In the rows, 128 means zero.
Known rows, with every way that one mark hangs from another:
lovipom{fovav{dodipa kivus tisil} gota}: [184 144 123  87 112 114 139 136 105  98 143  88 100 123  82 120  92 102
 141 154 141 110 124 206 129  79 116 121 135 122  75 142  84 191 107 151
  89  51  86 209 172 132 159 103 140 121 122  98 133  86  98 113 134 125
 174]
gota{fuli lovipom{fovav{fudu keper}}}: [160 153 162 132 154 131 158 144 105 109 131 117  77 165 124 138  98  97
 130 176 132  87 118 180 138  71 161 152 160 134 100 115  67 171 113 155
 138 144 118 186 224 119 132 145 161 156 130 105 122 120  84 149 184  94
 169]
rolo{fovav{keper kivus tisil} mebu{fudu}}: [190 138 140 120 132 137 126 167 114 149 141 109 122 152  84 153  59 158
 152 163 161  96 144 164 139 110 139 118 115 119 117 112  55 143  73 180
 107 130  67 169 179 110 165 113 129 145 123 118 178 101 131 141 164 126
 149]
kivus{fovav}: [163 130 144 122 172 114 166 159 110 106 144 128 104 135  88 111 110 141
 152 167 116 105 137 176 155  96 157 143 124 147  70 121  93 157 103 127
 130  49 108 116 192 129 128 111 148 156 130 139  73 118 109 137 133 121
 105]
tisil{fovav{fuli lovipom{gota} rolo{mebu}}}: [171 130 131 110 134 102 129 206 136 119 126  76 126 134  93 113  93 138
 141 148 138 112 156 190 128  84 128 126 123 119  62 144  85 150  99 147
 105 104  85 213 207 138 174 119 156 144 115 113 154 120 100 132 170 132
 107]
vukul{fovav{dodipa{gota} riki}}: [155 133 153  85 122 115 166 171 117  99 128  99 108 104  73 113 102 136
 128 141 137 107 107 135 130 106 139 139 124 116  84 126 122 166 155 129
 111  61  81 183 174 100 140 141 161 122 122 157 103  92  91 157 164 131
 147]
tisil{fovav{fudu fuli lovipom{gota}}}: [171 129 145 107 142 121 139 188 134  87 148  82  97 125  95 104 105 110
 137 155 137 108 128 194 142  74 132 148 122 130  71 155  81 138 119 154
 108  92  89 220 200 136 145 124 156 150 121 105 150 116  68 125 176 119
 114]
fovav{keper riki rolo{mebu{fudu}} tisil}: [160 110 137 106 137 132 125 199 117 135 131 109 135 166  77 141  72 142
 176 143 177 125 135 181 134  89 133 121 117 106  88 135  81 169  68 151
 107 120  88 190 176 117 147 128 153 140 134 138 197 127 131 126 167 109
 147]
lovipom{fovav{kivus rolo{mebu}}}: [175 132 126 102 137 111 142 168 119 138 131 107  99 154  83 128  76 145
 149 150 142  94 155 172 136  96 127 122 129 137  73 127  72 175  81 140
  95  69  84 162 182 136 170 102 140 128 125 129 139  98 132 138 132 145
 144]
fovav{rolo}: [147 134 140 103 160 121 146 173 103 127 143  91 101 155  93 120  92 143
 166 145 131 108 140 170 146 104 153 140 135 148  67 121  85 168 114 120
 104  52  99 147 189 125 130 119 146 143 135 145 101 105 123 126 141 114
 118]
fudu{fovav{dodipa}}: [157 143 125 112 128  99 152 166 109 153 130  96 100 122  88 103  98 139
 129 166 121  89 133 165 162  93 153 151 121 151  87 117  98 156 110 145
 123  79 104 181 183 114 125 118 138 142  96 130 102  99 109 101 178 109
 120]
gota{fuli lovipom{fovav}}: [147 160 150 122 161 124 165 128 104 114 133  99  92 150 122 129 109 116
 139 174 115  90 133 169 146  84 189 150 162 139  95  98  69 180 124 124
 141 123 123 167 217 115 122 133 151 162 130 115  63 111  94 153 170 106
 157]
fudu{fovav}: [165 143 139 119 151 110 158 157 110 155 138  93  86 129  95 116  91 138
 143 177 111  93 137 157 170  82 158 144 120 153  85 105  91 167 104 138
 127  57 111 162 195 109 123 118 125 148 101 141  81 103 115 115 163 119
 115]
gota{lovipom}: [124 141 151 109 169 138 157 144  99 131 134  92  92 150 109 125 103 125
 152 160 123  90 150 162 157 100 185 165 142 168  91 102  68 177 120 114
 124  88 106 156 197 119 109 128 135 155 128 132  77 110 103 130 168  94
 131]
riki{fovav}: [167 140 160 125 176 121 193 150 108 113 136 100  86 130 118 121  93 146
 151 174 108  85 139 160 148 102 162 143 135 147  84 116  77 165 125 145
 123  74 105 129 197 109 109 111 126 139 135 136  64 133 119 107 135 132
 119]
kivus{fovav{fudu riki{mebu} tisil}}: [175 103 127 122 167 118 165 170 124  82 122 134 123 153  83 103 104 113
 173 159 142 135 134 190 138  85 129 137 102 126  75 142  84 145  68 141
 131  97  99 168 161 120 126 101 161 165 131 137 153 137 112 129 147 128
 120]
notiz{fovav{dodipa fudu lovipom}}: [157 116 136 123 146 115 132 175 111  94 134 102 113 129  76  89 110 125
 122 145 126  89 125 176 150  87 145 157 145 142  73 150  89 134 117 181
 125  85  78 180 174 138 141 121 186 132 117 111 156 113  80 121 193 107
 119]
keper{fovav{riki}}: [148 121 158 105 172 128 150 161 135 118 131 116 105 121 109  97  92 144
 157 167 128  99 145 145 144  90 159 146 127 124  84 127  89 133  97 134
 119  79 105 156 180 122 125 117 133 136 142 136  77 100 106 131 145 110
 123]
mebu{riki}: [132 130 143 104 161 136 165 142 112 135 166 102  76 147  81 120 116 133
 163 143 136  92 148 135 163 101 169 155 117 161  80 103  76 173 119 117
 127  50  96 140 180 114 120 133 121 147 142 137  65  99 113 112 156 110
 147]
fudu{fovav{kivus rolo}}: [179 127 129 103 143 120 146 173 122 158 140 106  87 150  86 116  70 132
 146 150 128  96 122 161 168  96 122 131 114 156  76 125  84 174  76 140
  92  74  81 191 187 116 157 121 130 137 108 144 143  98 121 127 149 128
 140]
riki{fovav mebu}: [164 131 144 138 184 106 208 152 110 118 116  96  93 126 122 108  89 134
 158 189 108  97 167 151 139 117 149 139 125 140  86 108  72 158 114 154
 129  96 104 132 196 111 107  96 119 148 130 134  68 152 137 113 141 147
 116]
tisil{fovav{fuli keper lovipom rolo}}: [160 115 155 117 154 125 150 203 123 115 131  99 106 136 108 108  83 136
 124 135 134 114 128 174 140  79 109 138 131 125  65 155  91 149  97 172
 106 132  92 221 214 133 168 150 162 139 126  97 174 157  94 150 179 117
 109]
keper{fovav{fuli kivus riki}}: [142 108 147  92 161 134 146 172 152 110 124 128  92 121 105  95  93 121
 143 158 142  95 120 144 141 109 136 127 109 131  86 144  90 135  87 152
  99 137  91 201 170 112 151 119 126 137 140 124 128 103 103 136 146 129
 134]
dodipa{fovav{fudu fuli keper kivus lovipom}}: [158  87 159 105 153 154 137 203 127  91 116 116  76 136  87 127  90 110
 110 157 161  86  96 162 140  90  99 132 112 148  88 141  79 154  90 189
  97 127  65 224 185 112 175 155 163 136 134  93 215 142  78 156 219 122
 140]
fovav{keper}: [131 131 162 120 157 122 156 163  98 132 129  97  79 139 108 125  89 125
 139 160 130 101 134 164 151  96 143 153 135 150  82 116  95 170 116 157
 116  74 110 153 201 118 125 132 135 139 129 126 102 123 102 122 159 107
 123]
fuli{fovav}: [157 109 159 116 176 111 159 155 100  99 126  96 121 125  97 133  97 152
 148 169 131  92 144 160 145  94 160 142 140 146  92 108  86 164 115 125
 127  60 107 139 192 120 113 115 124 137 131 131  81 111 113 131 155 119
 115]
riki{fovav{dodipa fudu fuli keper lovipom}}: [155 113 151 123 145 124 176 207 124  88 119 117  88 126 108 101  96 112
 110 154 141  82 107 182 135 101 122 146 129 134  85 163  87 140 124 200
 119 177  90 213 201 120 137 143 163 133 129  88 195 164  87  97 201 110
 128]
vukul{fovav{dodipa rolo tisil}}: [183 145 139  86 129 113 138 161  84  99 143  91 126 144  79 125  78 156
 153 126 133 122 119 173 114  93 131 121 142 120  75 119 100 164 137 134
 112  72  80 184 169 118 142 129 159 132 122 152 141 104 132 122 166 117
 126]
tisil{fovav}: [159 146 158 117 160 122 153 146 110 122 141  92 100 133 104 119  97 158
 147 154 118 103 154 166 152  85 155 158 130 144  85 121  76 143 113 132
 116  51  98 159 184 128 125 114 137 152 121 132  70 110  97 134 140 123
  99]
tisil{fovav{dodipa fudu fuli riki{mebu}}}: [143 118 132 113 129 106 160 197 141  97 115 114 115 129  90  86 115 118
 134 143 156 114 136 170 126 105 129 154 105 123  90 159  84 115  99 158
 114 159  86 231 164 128 138 104 163 158 117 118 168 128  93 116 175 132
 110]
fuli{fovav{keper rolo}}: [173  98 165 125 170 111 156 178  99 108 127 109 122 141 101 143  76 143
 145 161 144 101 128 170 129  87 119 130 150 130  80 125  93 174  94 149
 115  78 101 158 211 125 142 133 140 123 138 124 141 129 122 140 157 115
 133]
dodipa{fovav{fudu keper kivus} gota{lovipom}}: [183 110 165 118 157 177 146 176 103 105 116 118  61 146  81 166  84 101
 124 169 162  79  99 163 135  89 104 141 131 148 108 126  62 182  85 168
  91  61  63 204 201 100 175 157 163 132 134 103 164 110  77 201 197 110
 173]
dodipa{fovav{fuli keper} gota}: [170 116 163 128 154 138 163 191  93 101 120  98  74 108  87 155 110 121
 118 191 142  95 100 156 121  95 117 110 124 126  90 118 104 180 114 174
 112  53 100 175 216  86 168 150 153 138 133 101 108 135  99 190 190 130
 127]
gota{fuli{fovav}}: [148 128 158 124 172 106 148 147 100  91 117  92 125 136 112 134 106 142
 143 175 127  91 126 165 144 100 176 139 147 136 102  96  91 153 123 127
 135 110 119 151 202 102 113 125 140 157 130 131  67 109 101 142 165 116
 123]
gota{fuli{fovav{fudu}}}: [162 125 155 124 165 111 138 159 104  81 125 100 118 150 105 135 105 132
 148 172 140  92 116 178 141  92 170 146 143 140 106 112  83 139 119 132
 132 112 113 161 199 109 110 124 150 158 132 132  99 100  90 134 171 111
 127]
fovav{dodipa fudu keper rolo}: [149 127 142 107 125 120 129 201 100 118 134 116  95 165  81 119  83 119
 142 130 165 103 114 193 128 100 114 152 139 138  75 156  90 147 107 167
  99  99  86 191 186 137 145 134 174 133 129 121 196 108 100 107 172  89
 138]

Rows:
[122  98 144  91 157 140 140 190 141  95 124  99 103 144  89  90 102 120
 145 131 149 106 128 161 171  83 160 172 113 148  74 152  84 147 110 131
 111  98  88 195 165 130 119 137 167 141 136 129 160 120  66 125 183 104
 134]	fovav{fudu lovipom riki}
[141  96 168  81 137 134 168 191 147  98 116 115  88 116  99 102  80 109
 104 125 144 105  89 123 143 100 105 132 110 127  74 137 123 174 126 170
 101 168  69 237 184 106 170 167 154 120 128 134 201 145  85 153 190 140
 155]	vukul{fovav{fuli keper kivus lovipom riki}}
[186 125 136 133 155 121 140 163 114 145 180 120 115 152  51 131 106 152
 171 160 144  86 151 145 142  99 153 121 133 127  72 109  69 166  88 153
 129  59  77 123 190 129 157 113 150 142 137 153 118 101 148 129 157 129
 144]	notiz{fovav{rolo{mebu{fudu riki}}}}
[150 109 130  78 146 131 128 182 132 117 138  80  99 144  83 104  75 105
 150 131 143 108 128 180 158 101 115 140 126 145  55 145  85 183 106 134
  72  62  65 206 190 138 167 131 151 122 132 122 166 103  84 137 150 117
 163]	fovav{kivus lovipom{gota} rolo}
[146 124 145  96 119 108 152 178 151 115 124  89 137 111  92  86 104 136
 124 143 140 112 129 156 150  98 151 154 125 113  77 148  97 147 124 141
 108 107  75 201 184 124 153 131 166 122 131 109 140 101  77 128 177 114
 162]	rolo{fovav{dodipa lovipom{gota} riki}}
[157 135 133  94 139 133 156 155 113 126 138 117  99 151  89 116  87 122
 134 135 141  88 137 175 139 100 135 146 146 148  79 139  63 186 100 130
  98 109  78 199 188 140 158 124 153 129 128 112 148 101 107 143 158 106
 172]	gota{lovipom{fovav{dodipa kivus rolo}}}
[168 112 154 123 159 110 162 179 126 104 132 118 103 122  95 107  98 103
 129 170 122 110 126 191 152  74 117 141 130 126  56 140 107 173 105 159
 122  61 101 158 220 139 154 139 160 135 129 110 129 140  79 142 156 108
 136]	kivus{fovav{keper lovipom{gota}}}
[163 115 153 100 170 125 144 176 136 120 134 122 116 136 105 101  83 148
 167 155 135 110 139 153 136  90 141 135 131 116  70 143  87 138  86 132
 109  78  97 164 184 127 140 119 142 131 147 141 106 100 119 137 138 110
 130]	keper{fovav{riki rolo}}
[166  85 138  95 176 137 134 156 109  81 111  86 135 133  95 127  74 141
 141 137 139 102 136 174 156  86 133 137 128 145  91 125  73 163  89 144
 105  98  79 206 165 119 138 130 133 128 130 102 158 127  95 145 176 119
 128]	fuli{fovav{kivus lovipom tisil}}
[165  94 144  78 158 135 129 186 164 112 128 111 114 127  96  84  70 115
 153 139 147 107 130 160 144  88 111 133 121 112  60 164  87 148  81 143
  79  88  67 219 185 139 175 131 150 110 148 122 164  98  87 147 147 115
 168]	keper{fovav{kivus lovipom{gota} riki rolo}}
[177 136 135 108 142 118 148 166 121  97 142  68 123 124 105 117  96 130
 145 162 121 122 123 183 136  86 151 118 125 116  75 132  85 159 116 157
 120 112  93 202 201 108 153 124 144 143 129  92 138 124 106 132 178 122
 133]	rolo{fovav{fuli lovipom{gota} tisil}}
[172 107 155  63 133 124 148 181 151 100 139  96 108 130  81 100  71 116
 140 121 143 119 104 141 141  92 106 129 121 117  52 142 111 187 127 127
  81  81  51 218 181 125 174 150 162 109 134 160 178 104  89 151 157 140
 177]	vukul{fovav{kivus lovipom{gota} riki rolo}}
[130 137 142 105 150 113 134 162 122 102 127  62 102 130 108 107 106 104
 141 165 122 103 132 179 159  91 168 150 137 135  74 116 100 164 140 133
 115  87 105 181 207 118 127 136 154 148 126 116  87 107  66 134 176 103
 143]	fovav{lovipom{gota{fuli}}}
[157  93 156  95 149 151 145 191 140  85 125 126  85 138  77 124 111 120
 134 154 169  94  89 150 139 102 125 128 102 146  90 141  84 159  85 148
  93 113  68 210 161  98 158 130 158 145 143 126 180 114  90 147 186 141
 143]	dodipa{fovav{fudu fuli kivus riki}}
[153  84 149 114 177 113 174 172 125 101 131 115 141 113  83 117  97 135
 162 180 155 103 153 138 144 108 158 137 119 119  99 112  80 156  97 123
 128  98  99 152 180 123 107 104 124 144 141 142 111 125 124 144 158 131
 142]	fuli{fovav{riki{mebu{fudu}}}}
[162 119 146  79 125 133 138 165 104  99 114  96 108 125  88 114  60 124
 111 113 138 108 110 162 133  91  99 139 127 128  86 127 104 160 128 180
 100 127  59 234 163 117 163 156 161 116 112 115 202 127  87 137 197 114
 147]	vukul{fovav{dodipa keper kivus lovipom tisil}}
[162 117 137 123 139 101 163 205 114 104 133 150 115 139  79 107 105 120
 128 149 144 111 104 194 121 105 106 120 127 128  64 158 115 156  97 168
 118 131 102 175 208 131 168 134 173 144 128 111 172 141 118 131 162 110
 117]	kivus{fovav{dodipa fuli keper rolo}}
[187 153 133 101 132 114 138 121 107  90 143  81  91 140 103 132  93  95
 151 170 126 114 112 201 132  73 133 112 142 116  81 124  85 192 107 149
  97  75 102 202 194 109 155 115 140 142 126 108 102  90  93 136 131 132
 178]	lovipom{fovav{kivus tisil} gota{fuli}}
[182 122 136 125 138 120 144 176  94  88 131 141 113 153  79 121  98 117
 141 151 148 114 112 217 130  77 115 140 128 130  85 154  92 140  87 174
 126  98  98 177 177 131 140 124 175 150 122 107 177 129  96 117 165  94
 120]	kivus{fovav{dodipa fudu keper tisil}}
[182 128 122 113 142 120 138 167  98  79 141 131 121 152  70 115 109 131
 157 149 143 115 120 217 136  84 140 143 123 139  82 148  82 134  93 145
 126  77  97 163 162 130 126 106 171 158 122 119 149 110 100 112 154 101
 108]	kivus{fovav{dodipa fudu tisil}}
[150 100 134 116 139 114 152 213 125  81 125 147 108 130  77  92 112 104
 110 148 150 100 106 198 139  92 114 146 118 136  72 168 105 131 104 185
 126 152  96 199 195 139 155 142 186 147 122  90 205 147  76 127 197  97
 115]	kivus{fovav{dodipa fudu fuli keper lovipom}}
[153 111 173 111 143 123 157 178 146 116 122  90 105 117 107 101  90 119
 124 143 134 117 135 166 151  62 114 160 127 111  67 155 100 164 101 158
 102  89  87 222 204 131 154 147 159 123 128 110 143 136  59 141 163 117
 146]	tisil{fovav{keper lovipom{gota} riki}}
[155 131 157 141 141 105 151 157  95 121 127 110 100 123  92 110 102 126
 116 163 118  92 120 168 136  95 127 142 154 133  78 132 108 162 112 200
 124  87  93 160 195 123 151 124 165 125 118 115 122 123 104 119 171 112
 122]	notiz{fovav{dodipa keper}}
[175  98 142 118 156 122 166 197 123  89 131 145 121 156  90 117 101 120
 154 143 147 141  91 197 127  80 103 106 116 111  60 161 112 177  66 159
 118 138 106 197 196 111 166 136 172 147 141 118 190 164 121 141 147 123
 124]	kivus{fovav{fuli keper riki rolo tisil}}
[167 115 153 108 175 155 190 157 131 122 201 123  93 126  71 116 105 139
 163 157 140  70 148 126 174 101 172 150 117 136  88 117  49 164 125 133
 131  81  81 139 192 125 113 138 120 143 155 131  90 130 112 120 169 110
 173]	mebu{fudu riki{fovav{lovipom}}}
[121 121 134  97 128 125 153 180 119 113 114  95 106 116  74 105 115 125
 136 143 149 105 122 162 148 113 152 153 114 132  84 144 107 165 126 130
 101  67  94 189 168 106 131 130 162 129 129 128 101  96  77 148 159 111
 141]	fovav{dodipa{gota} riki}
[160 125 152 119 155 120 179 164 137 132 148 110 124 122  91 101  95 148
 162 175 140 111 152 125 150 123 169 138 111 113  96 115  69 137 103 138
 126 109  85 143 181 114 125 100 133 154 141 148 106 112 127 148 152 136
 150]	rolo{fovav{riki{mebu{fudu}}}}
[181 109 129 129 155 119 130 185 129 124 145 112 114 167  65 110 102 139
 155 139 143  92 147 162 146  83 136 141 129 135  63 137  72 153  83 168
 130  78  69 164 184 137 171 128 174 133 131 131 172 113 116 124 191 122
 136]	notiz{fovav{fudu lovipom rolo{mebu{riki}}}}
[195 134 138 118 142 124 169 193 106  94 138 110  97 141  82 125  91 133
 151 153 145  91 114 189 127 105 126 134 134 129  84 160  74 151 121 156
  99  64  82 170 193 116 139 120 165 126 133 125 136 113 109 124 147 121
 139]	riki{fovav{dodipa{gota} fudu rolo}}
